Known rows, with every way that one mark hangs from another:
S(G(Z)):  -6.5  21.8   8.3  12.9   8.8  14.4  -2.2   3.9  -1.3  15.0  15.5  15.5  -9.1 -26.8  11.1   1.0 -39.0  -2.8   2.6  -4.1  -2.1
M(S Z): -19.5   8.6   9.2   6.9  10.5   5.8   1.5  -3.5  -2.7  -7.4  11.8  -9.1  16.7  -2.3  11.5   7.3 -13.6 -18.4   2.8 -19.1 -12.0
F(Z(G(S T(M)))):  -1.4  17.0   0.4  26.1  -1.7  -3.6 -13.1  -5.2 -11.0  13.3  23.6 -34.4 -41.4 -19.1  -6.8 -17.9 -15.4  43.6  13.0 -40.4 -34.0
T(F M(Z(G))):  -7.7   3.0  -9.6  10.5   2.6  17.1  -0.1   0.4  -3.3   5.1  27.2 -23.9 -26.1 -28.9 -11.1   2.0  -8.1   9.4  12.0 -51.4   9.6
M(S(F G(T)) Z): -45.7  10.2  10.7   7.3  12.4  15.6 -21.7  -3.5  -1.5  19.0  35.0 -11.1   8.2 -38.7  20.2   3.2 -52.4 -35.4   6.1 -19.5 -26.0
M(S Z(G(T))): -15.5   5.1  -1.7  15.1  11.9   2.0  -2.5  -4.9  -6.9   1.8  16.9 -13.6 -18.6 -21.2   9.5   5.5 -34.7  -3.8  12.3 -20.9 -38.0
T(M(Z)):  -2.4  16.8  -7.5  13.9   6.0   3.0   2.0   1.0  -0.9  -1.1   7.9 -15.6   0.6 -11.3   1.7   0.9   9.2  -3.2  13.7 -31.0  10.6
F(Z(G(T) M)):   0.5   9.9 -15.7  14.1  -3.3   8.4  -9.4  -4.1 -12.7  22.0  14.6  -8.1 -43.4 -24.2  -0.5  -6.9  -8.9  31.4   8.8  -2.5 -35.7
G(S):  -4.3   8.7   0.3   1.8  -3.5 -10.4 -10.8  -4.7  -1.8   1.0   5.5 -10.9   3.3   7.0  -5.2 -11.7  -4.4  17.4   1.1  -7.6  -1.7
T(F(Z(G(S) M))):  -9.7   6.8  -4.7   4.7 -11.3  15.4 -18.8  -8.1 -12.8  19.9  34.0 -22.2 -33.0 -16.7 -17.5 -16.0 -11.5  46.3  -1.2 -30.9 -11.3
M(S(G)): -23.9  -6.2  18.1   7.9   8.9  14.6  -9.7   0.8   3.4   0.6  20.8   4.1  13.9 -22.0   9.7   0.1 -24.5 -17.0  -5.4 -17.1 -13.7
M(Z(G(T(F)))): -16.3  10.6 -12.9  10.0   6.5   5.7  -5.4  -5.7  -5.3  11.3  24.0 -15.6 -46.8 -26.3   1.7   6.9 -30.9  -1.2  12.8 -18.4 -12.1
T(F(Z) M(S(G))): -39.0   5.1  31.9  17.5   6.2  32.3 -15.2   0.4  -0.2   7.2  50.0 -22.0  -6.3 -34.8   2.3  -4.4 -20.4  -7.4  -4.0 -62.6  -5.9
S(F M):  -5.9 -12.7  11.3  -4.8  -9.2  14.3 -10.1   1.2  -1.0  15.1  12.2   2.3  17.0  -7.0 -11.8  -6.7  14.6  -4.8   3.4  -9.5  -2.6
T(F M(S)): -26.5  -5.9  18.4  -1.1  -3.6  19.2 -12.3   1.4   4.0  -2.7  30.2 -28.5   0.5 -15.8 -17.0  -3.5   6.5   3.7   4.0 -69.3  -2.0
T(F M(Z)): -15.6  15.2  -4.5   7.2   2.9  13.2  -3.3  -0.2   0.6   1.0  23.9 -25.3 -11.3 -17.2  -7.5   2.2   2.2  -5.3  12.9 -48.4  21.3
M(S(F) Z(G(T))): -29.5  -0.9   4.0   0.7   5.4  11.1 -11.5  -5.1  -9.0  15.3  26.5 -20.5  -8.4 -28.6   6.1   3.9 -42.0  -9.3   7.9 -27.4 -43.8
T(F(Z) M(S)): -29.7   4.5  28.5   8.8  -0.4  24.4  -8.5  -2.0  -2.6  -0.1  38.1 -32.7  -6.4 -11.6  -5.6  -2.8  -0.3   5.3  -1.2 -67.9 -11.0
G(T(M(S Z))): -21.9  18.8   1.2  18.8   9.9   2.8  -9.3  -1.5  -0.8  -0.3  17.9 -28.2  -5.6 -17.8   3.9   0.5  -8.9  -7.5  20.9 -47.5 -21.3
T(F(Z)): -17.5   9.4  14.5   2.9  -0.2  14.9  -2.7  -4.4  -4.5   7.1  24.3 -12.5 -18.3  -2.2   3.5   1.5 -12.0   1.3  -6.8 -15.6   1.2
Z(G):   9.0 -11.2  -4.3   2.0  -0.1   2.7   4.2   0.8  -3.3   3.5   4.3   1.1 -15.8 -12.8  -2.8  -0.1  -8.2  12.9  -0.5  -5.1 -13.6

Rows:
-12.5  -1.6  -4.1  -4.2  -8.6  -4.1 -24.0  -6.2  -7.3  23.7  19.6 -22.9 -22.1 -19.9 -11.5 -15.0 -32.3  26.7   5.5 -15.3 -33.7 | Z(G(S(F) T))
-22.7  30.2 -10.9   9.7  -0.4  25.8 -26.0   1.1  -1.4  34.2  35.7   2.2 -42.9 -48.7  -5.7  -5.6 -40.2  12.9  15.3 -18.5  -6.9 | S(G(T(F) Z(M)))
 -9.7  -2.7  -0.6  14.0  -8.1   3.0 -21.8  -6.6  -3.3  15.6  29.4 -15.8 -42.5 -17.0 -23.5 -16.8  -5.1  29.3  14.6 -28.5 -18.9 | Z(G(S(M) T(F)))
 -0.4  10.4 -11.3  12.7   4.7  -7.9  -2.1  -7.0  -8.1   3.4  11.4 -12.7 -10.4  -7.5   0.1  -5.1 -21.3  16.1   5.8 -10.1  -7.3 | M(Z(G(S)))
-21.5 -13.4  26.9  -3.7  -1.2  21.9  -3.6  -3.5 -12.2  13.1  31.4 -16.7   4.8 -17.5   4.7  -0.2 -30.6   4.9 -11.7 -31.9 -43.7 | M(S(F(Z(G))))
 -4.5 -15.9  -6.4  -1.1  -5.1  16.3  -7.9   0.1  -5.4   5.2  15.1  -5.8  -1.8 -22.6 -14.6  -5.9  -0.7  22.1   0.9 -26.8 -27.9 | Z(G M(S))
-10.4   7.9  10.1  13.2  -6.3  11.5 -12.5  -4.9  -8.4  10.1  38.4 -36.7 -32.7 -18.4 -17.1 -15.7  -8.7  40.8   2.0 -59.2  -9.3 | T(F(Z(G(S))) M)
 -7.1  -0.9   9.0  11.6  -3.2  22.1  -0.9  -0.6  -7.6   9.4  32.7 -26.4 -36.2 -24.9  -9.7  -3.9  -5.5  24.8   1.6 -50.5  -7.3 | T(F(Z(G)) M)
 -9.1  -1.4   3.6  14.9   7.8  12.2   3.5   0.4  -4.9  -5.3  20.6 -21.7   2.1 -24.1  -0.9   1.5  -8.1   6.5  10.2 -56.0 -19.4 | T(M(S Z(G)))
 -3.0  -7.5 -14.1 -13.5 -17.5   7.5 -25.0  -3.6  -8.8  27.6  20.1 -16.8  -0.9 -22.1 -24.0 -19.7  -7.8  39.9   2.2 -23.8 -17.0 | Z(G(S(F)) M)
-30.0  22.1  -6.7  23.9  10.5  14.6 -18.9  -0.2   3.2  15.2  36.3 -20.1 -32.0 -45.1   4.4  -0.1 -26.9 -15.1  19.6 -39.9   9.5 | S(G(T(F M(Z))))
  9.4  -9.9   3.4  13.7  -6.4  -1.5  -8.7  -2.6  -4.7   6.7  11.7  -3.2  -9.4  -4.5 -19.3 -16.3   8.9  29.3   7.3 -14.5 -14.2 | Z(G(S(M)))
 -9.7  24.5  -5.1 -11.3 -15.1  12.6 -26.0  -2.1  -9.0  31.9  21.0 -12.6   5.5 -14.9 -20.0 -18.5 -20.7  38.2   7.9 -26.5 -11.7 | G(S(F) Z(M))
-16.9  38.7 -12.7   1.8 -10.0   8.3 -31.0  -4.7  -6.0  27.6  28.3 -21.0 -41.3 -19.9 -21.0 -17.0 -27.4  43.8  18.8 -33.7 -12.3 | G(S T(F) Z(M))
-27.4  16.2  -6.1  14.4   7.2  13.5 -21.6   1.1  -0.1  25.7  30.1 -18.4  -6.7 -47.9   8.4  -2.9 -29.9 -19.0  17.6 -31.0  -5.7 | S(F G(T(M(Z))))
 -2.5  31.3   6.6  20.7  -2.6  -3.9 -18.4  -2.9  -5.1  18.5  14.0  -4.4 -22.1  -2.9 -11.4 -15.9 -14.2  28.2  21.8 -15.1 -23.6 | G(S(M) T Z)
 -8.7  -2.8 -22.2  -0.8  -9.2  14.6 -17.9  -2.0  -4.2  21.3  23.1 -12.7 -50.0 -34.7 -19.9  -6.1  -8.4  28.7  12.2 -20.0 -15.9 | Z(G(T(F)) M)
-13.1  15.9  -4.1  32.5  13.3   5.8 -10.4  -1.5   0.0  14.2  18.6  11.0 -13.9 -30.0  13.0  -0.5 -13.3 -24.2  18.8   7.7  -5.7 | S(G(T) M(Z))
-15.3   4.0  -5.6   3.3  -5.5  -3.0 -20.4  -7.2  -3.9  14.5  25.9 -24.7 -46.7 -18.5 -16.4 -11.8 -30.0  29.9   8.3 -26.2 -19.9 | Z(G(S T(F)))
-26.5  -0.1  31.7  -0.7  -3.6  22.9 -11.6   0.1  -6.4   9.3  31.7 -30.7  19.2 -14.2  -0.8  -6.0  -4.7   1.5  -3.3 -57.1 -25.5 | T(M(S(F(Z))))
 -7.8  -4.6   5.5   7.1  -1.9  20.2  -4.6  -3.0 -12.4   9.5  23.1  -9.2 -10.1 -18.7  -2.4  -5.2  -6.9  24.9  -4.4 -25.9 -38.1 | F(Z(G M(S)))
 -9.0  30.9 -14.3  15.5   2.8  15.6 -19.7   2.5  -3.0  31.4  19.2  10.6 -30.5 -43.4   0.6  -7.7 -34.5  14.6  17.5  -3.7 -17.9 | S(G(T Z(M)))
 -6.3  -7.4   1.5   5.6 -11.1   1.3 -25.2  -5.1  -7.0  25.8  22.8 -15.3 -17.2 -18.6 -19.4 -19.3  -8.7  25.3  13.0 -18.5 -33.6 | Z(G(S(F M) T))
 -5.8  39.1   0.8  12.3   0.1  -9.5 -16.1  -4.5  -5.4  15.6  10.3 -12.0 -26.7  -4.3  -3.2 -12.0 -35.9  28.3  15.6 -13.5 -23.9 | G(S T Z)
